What can hang from each mark
vutaf: kape zabol zeze
kape: lumog vomeru vutaf zabol
vomeru: kape zepo
satom: pifu
zeze: kape vutaf
lumog: zepo
zepo: zeze
zabol: satom zeze

Every row comes from one small tree of marks. The marks that hang from a mark follow it in brackets, in alphabetical order. Every link used is in the known rows. Which tree was each row made from?
Known rows
lumog{zepo}: 13 5 12 -13 -11 -2 -25 0 29 5 39 2 4 -35 -10 2 3 -14 -1 26 -14 -17 4 39 -44 5 3
zepo{zeze{kape{vutaf{zabol}}}}: 11 -2 16 -14 -25 10 -19 -15 15 11 10 -5 25 -14 -16 10 16 17 -20 34 12 4 -27 56 -31 -6 -3
kape{vomeru zabol{zeze}}: 20 0 22 -14 15 1 -11 18 25 -40 14 21 31 -33 -4 9 22 4 -16 35 21 -1 0 31 -28 -29 -19
zabol{satom{pifu} zeze{vutaf{kape}}}: 1 14 37 -32 6 -14 -13 24 25 20 39 3 27 -69 -32 -5 -18 10 2 23 -4 16 0 51 -13 -22 -31
zeze{vutaf{zabol}}: 17 6 33 -20 -1 -7 -37 6 11 26 14 -3 29 -39 -29 -2 3 -1 0 25 -13 -1 -5 47 -31 -6 4
zepo{zeze{kape vutaf}}: 6 9 14 -11 -27 11 -17 -18 6 16 13 -14 24 -25 -24 3 9 6 -9 33 17 -3 -20 49 -33 5 -10
zabol{zeze{vutaf}}: 1 9 44 -15 -6 -6 -10 10 10 2 20 0 23 -51 -24 0 2 -6 -6 31 6 -1 3 47 -20 -6 -14
vutaf{zabol{satom} zeze{kape{lumog}}}: 7 -18 43 -31 4 -1 -25 15 29 38 30 1 21 -22 -29 8 -3 28 -12 11 -4 -14 -7 54 -16 -13 8
lumog{zepo{zeze{kape vutaf}}}: -2 8 17 -12 -36 9 -20 -18 18 21 27 -9 14 -28 -19 15 7 2 -8 25 14 -3 -24 42 -34 21 -11
lumog{zepo{zeze}}: 6 -6 6 -7 -13 -1 -31 -4 27 6 44 2 13 -29 -13 4 10 -12 1 36 -11 -5 -16 40 -38 2 -4
kape{vutaf{zabol{satom{pifu}}}}: 25 -7 22 -31 4 -1 -19 0 32 10 21 4 32 -59 -17 3 -10 13 -8 25 -25 14 9 53 -21 -17 -2
vomeru{kape{lumog zabol} zepo}: 29 -8 16 -28 18 9 -1 26 33 -21 29 -7 36 -7 11 12 18 -31 -19 21 12 -30 22 22 -41 -8 4
vomeru{kape{lumog zabol}}: 31 -6 20 -36 16 8 -12 11 23 -16 26 -5 37 -3 4 6 29 -20 -22 20 14 -23 16 27 -39 -16 -5
lumog{zepo{zeze{vutaf{kape zabol}}}}: -1 7 24 -23 -15 -17 -51 13 23 39 42 6 19 -24 -27 6 5 -1 12 25 0 11 -37 47 -31 -2 -14
vutaf{kape{lumog} zeze}: 16 9 17 -33 15 -19 -36 31 19 7 38 -4 3 -19 -7 -12 7 3 7 14 4 -17 -11 46 -27 -35 -11
zeze{kape{vomeru zabol}}: 35 5 -5 -15 -2 15 -11 -4 25 -27 6 5 23 -13 0 8 25 15 -22 26 26 -12 -4 32 -45 -14 -8
vomeru{kape{lumog{zepo{zeze}} vutaf}}: -3 -17 19 -31 -18 9 -17 -2 27 -18 32 -4 23 -14 8 21 31 -19 -17 24 13 -13 -5 27 -25 9 -10
vomeru{kape zepo}: 13 -4 17 -17 -3 4 2 21 33 -1 28 -12 22 -20 -13 -4 3 -28 -13 29 -5 -38 19 39 -43 2 15
vomeru{kape{zabol}}: 28 5 21 -27 8 9 -6 9 28 -6 17 -3 36 -8 -2 1 19 -18 -21 23 5 -23 18 33 -44 -12 -4
kape{vomeru zabol{satom}}: 26 -11 12 -13 16 8 -14 17 38 -27 16 18 33 -36 -4 8 15 8 -9 22 -2 -6 14 32 -34 -19 -6
zabol{satom zeze}: -5 -14 43 -10 1 -2 1 19 30 4 36 9 27 -52 -30 0 -3 1 -9 30 -9 -7 13 55 -16 -14 -5
vomeru{kape{vutaf{zeze} zabol}}: 29 14 37 -35 3 6 -1 15 29 -15 -4 1 30 -9 14 5 14 -9 -21 14 9 -17 17 31 -34 -19 -16
vutaf{zeze}: 20 11 21 -18 6 -7 -21 13 18 9 19 -3 8 -30 -14 -13 -4 -3 2 24 -13 -17 1 48 -35 -21 -1
zepo{zeze}: 13 -6 6 -6 -6 1 -23 -2 15 -1 28 -4 22 -26 -19 -7 12 -7 -1 43 -5 -6 -13 51 -37 -15 -3
zepo{zeze{vutaf{kape{lumog vomeru}}}}: 4 -5 0 -24 3 -11 -45 20 8 -21 28 3 23 -30 -8 2 32 9 8 28 25 6 -31 33 -22 -24 -21
zeze{kape vutaf{zabol{satom}}}: 5 -2 41 -19 -14 7 -15 1 26 44 17 -3 35 -37 -39 8 -6 19 -14 16 -3 -5 -2 58 -25 8 6
vomeru{kape{lumog zabol{satom}} zepo}: 19 -24 30 -28 16 11 9 34 46 -11 34 -1 46 -17 5 15 9 -25 -18 18 2 -31 30 26 -30 -5 6

Which tree is each row?
9 -4 9 -23 -16 7 -21 -9 28 6 42 -6 3 -19 -4 14 12 0 -17 19 10 -21 -5 35 -35 13 2 => zeze{kape{lumog{zepo}}}
18 4 30 -38 20 -24 -51 35 20 28 38 2 9 -14 -16 -8 7 11 7 17 -2 -11 -20 51 -25 -36 -4 => vutaf{kape{lumog} zabol zeze}
7 13 14 -16 -11 -12 -32 10 9 12 27 -6 23 -27 -19 -8 8 -3 12 31 10 3 -23 51 -35 -16 -22 => zepo{zeze{vutaf{kape}}}
5 -9 31 -19 -10 9 -21 4 28 20 9 8 34 -42 -36 13 7 32 -15 15 5 -2 -7 45 -23 2 4 => zeze{kape{vomeru} vutaf{zabol{satom}}}
5 -11 35 -29 -2 2 -8 -1 29 34 35 4 31 -49 -44 7 -15 29 -24 32 -5 10 -9 60 -13 -14 -6 => vutaf{zabol{satom{pifu} zeze{kape}}}
5 1 8 -17 -2 -12 -28 28 15 -3 40 -11 22 -29 -7 3 10 -15 14 30 15 -6 -20 38 -30 -11 -12 => vomeru{zepo{zeze{vutaf{kape{lumog}}}}}
0 -15 4 -19 -7 -1 -44 3 16 -24 34 6 18 -41 -3 19 27 -1 4 24 14 3 -22 23 -23 3 -12 => kape{lumog{zepo{zeze{vutaf}}} vomeru}
13 -16 -12 1 -4 -2 -19 16 25 -31 24 4 20 -33 -10 1 13 -6 1 44 1 -12 -14 36 -38 -14 5 => kape{vomeru{zepo{zeze}}}
28 -1 22 -39 8 13 0 9 23 -35 10 -4 39 -8 22 13 32 -17 -27 17 21 -16 18 24 -31 -12 -13 => vomeru{kape{lumog vutaf zabol}}
4 7 12 -3 -29 10 -3 -3 14 8 16 -17 22 -28 -18 7 -2 -6 -7 34 15 -11 -15 46 -38 13 -2 => vomeru{zepo{zeze{kape vutaf}}}
11 -13 47 -21 12 -9 -29 24 31 40 27 10 26 -39 -34 -5 -12 13 2 17 -28 -9 0 58 -22 -19 8 => vutaf{zabol{satom} zeze}
-10 -26 49 -24 1 3 -11 14 29 25 40 7 33 -33 -36 17 7 22 -26 24 11 -4 -6 59 -8 -9 2 => vutaf{zabol{satom zeze{kape{lumog}}}}
15 -17 11 -29 1 -4 -44 11 30 -29 24 17 14 -37 5 22 30 8 -10 16 3 0 -7 26 -25 -4 2 => kape{lumog{zepo} vomeru vutaf{zabol}}
22 3 17 -22 -6 14 -18 -10 5 -5 15 -10 38 -12 3 18 24 4 -15 23 35 2 -20 34 -30 -4 -23 => zepo{zeze{kape{lumog zabol} vutaf}}
26 7 31 -19 1 12 0 9 34 17 15 4 25 -17 -11 5 -5 17 -15 10 4 -14 8 45 -32 -16 -9 => vutaf{zeze{kape{zabol{satom}}}}
-2 0 3 -12 -33 9 -29 -13 20 -3 19 3 14 -30 -15 17 16 13 -10 24 21 0 -30 32 -33 16 -14 => lumog{zepo{zeze{kape{vomeru} vutaf}}}
17 5 19 -28 -2 0 -21 3 13 10 24 -11 6 -16 -9 0 5 12 -13 16 12 -23 -7 48 -28 -15 -1 => vutaf{zeze{kape{lumog}}}
4 1 40 -27 3 -5 -7 8 21 11 28 1 33 -78 -31 0 -17 7 -4 29 -10 14 9 50 -9 -11 -21 => zabol{satom{pifu} zeze{vutaf}}
-5 -16 54 -39 2 0 -11 18 17 -6 21 3 36 -23 -12 16 25 -3 -31 28 16 -9 2 43 -10 -13 -4 => vomeru{kape{lumog vutaf{zabol{zeze}}}}
17 -3 -8 -5 -16 9 -4 9 29 -19 15 -4 6 -28 -11 4 7 6 -15 30 13 -28 -2 37 -45 -2 13 => zeze{kape{vomeru{zepo}}}
3 -13 41 -29 -5 6 -23 4 21 34 24 -6 37 -37 -31 14 5 19 -14 11 5 -4 -2 51 -17 4 2 => zeze{kape{lumog} vutaf{zabol{satom}}}
12 2 42 -22 -3 10 24 26 35 -33 9 4 39 -24 11 17 11 -25 -29 29 23 -18 20 29 -26 -7 -12 => vomeru{kape{vutaf zabol{zeze}} zepo}
12 -13 15 -24 4 4 -5 25 29 -12 35 -14 23 -16 -6 3 12 -29 -14 24 3 -37 17 32 -36 0 15 => vomeru{kape{lumog} zepo}
20 -5 10 -18 -1 -2 -29 6 22 -25 2 14 22 -38 -8 6 23 15 -11 27 1 0 -5 40 -31 -17 3 => kape{vomeru vutaf{zabol}}
2 -3 30 -16 -14 -7 -47 -1 18 31 33 3 26 -35 -26 13 6 -4 6 28 -8 8 -26 44 -28 7 -6 => lumog{zepo{zeze{vutaf{zabol}}}}
12 -7 16 -29 -4 2 -36 0 11 -1 11 -1 26 -28 -20 16 25 26 -16 17 23 -4 -19 36 -25 -4 1 => zeze{kape{lumog vomeru} vutaf{zabol}}
22 8 10 -15 -29 18 -6 -19 30 -13 15 4 21 -10 15 25 19 0 -21 27 24 4 -15 32 -41 7 -22 => lumog{zepo{zeze{kape{vutaf zabol}}}}
15 11 30 -20 -17 3 -22 -8 11 36 11 -10 25 -26 -31 3 3 14 -16 21 9 -5 -12 51 -34 4 3 => zeze{kape vutaf{zabol}}
35 -7 -3 -24 25 3 -28 15 22 -46 18 11 28 -23 12 10 33 0 -11 24 18 -9 4 21 -36 -29 -7 => kape{lumog vomeru zabol}
4 -12 20 -36 -4 3 -21 9 32 1 45 -7 17 -16 -6 10 20 -22 -15 16 1 -27 9 30 -33 8 4 => vomeru{kape{lumog{zepo}}}
16 4 4 -12 -11 2 -8 17 30 -11 11 0 1 -26 -10 1 -2 14 -11 24 11 -28 -8 37 -38 -10 7 => vutaf{zeze{kape{vomeru{zepo}}}}
28 2 -6 -12 -16 21 -6 -13 20 -46 -6 9 29 -11 14 20 32 18 -25 33 37 5 -20 31 -37 -15 -22 => zepo{zeze{kape{vomeru vutaf zabol}}}
6 -9 11 -13 -19 6 -36 -8 9 10 7 3 31 -23 -33 12 20 30 -13 32 23 6 -39 46 -27 -3 -5 => zepo{zeze{kape{vomeru} vutaf{zabol}}}
13 -9 47 -14 13 2 2 22 35 -5 29 15 40 -43 -13 8 4 -1 -15 27 2 -2 16 44 -22 -21 -16 => kape{zabol{satom zeze}}
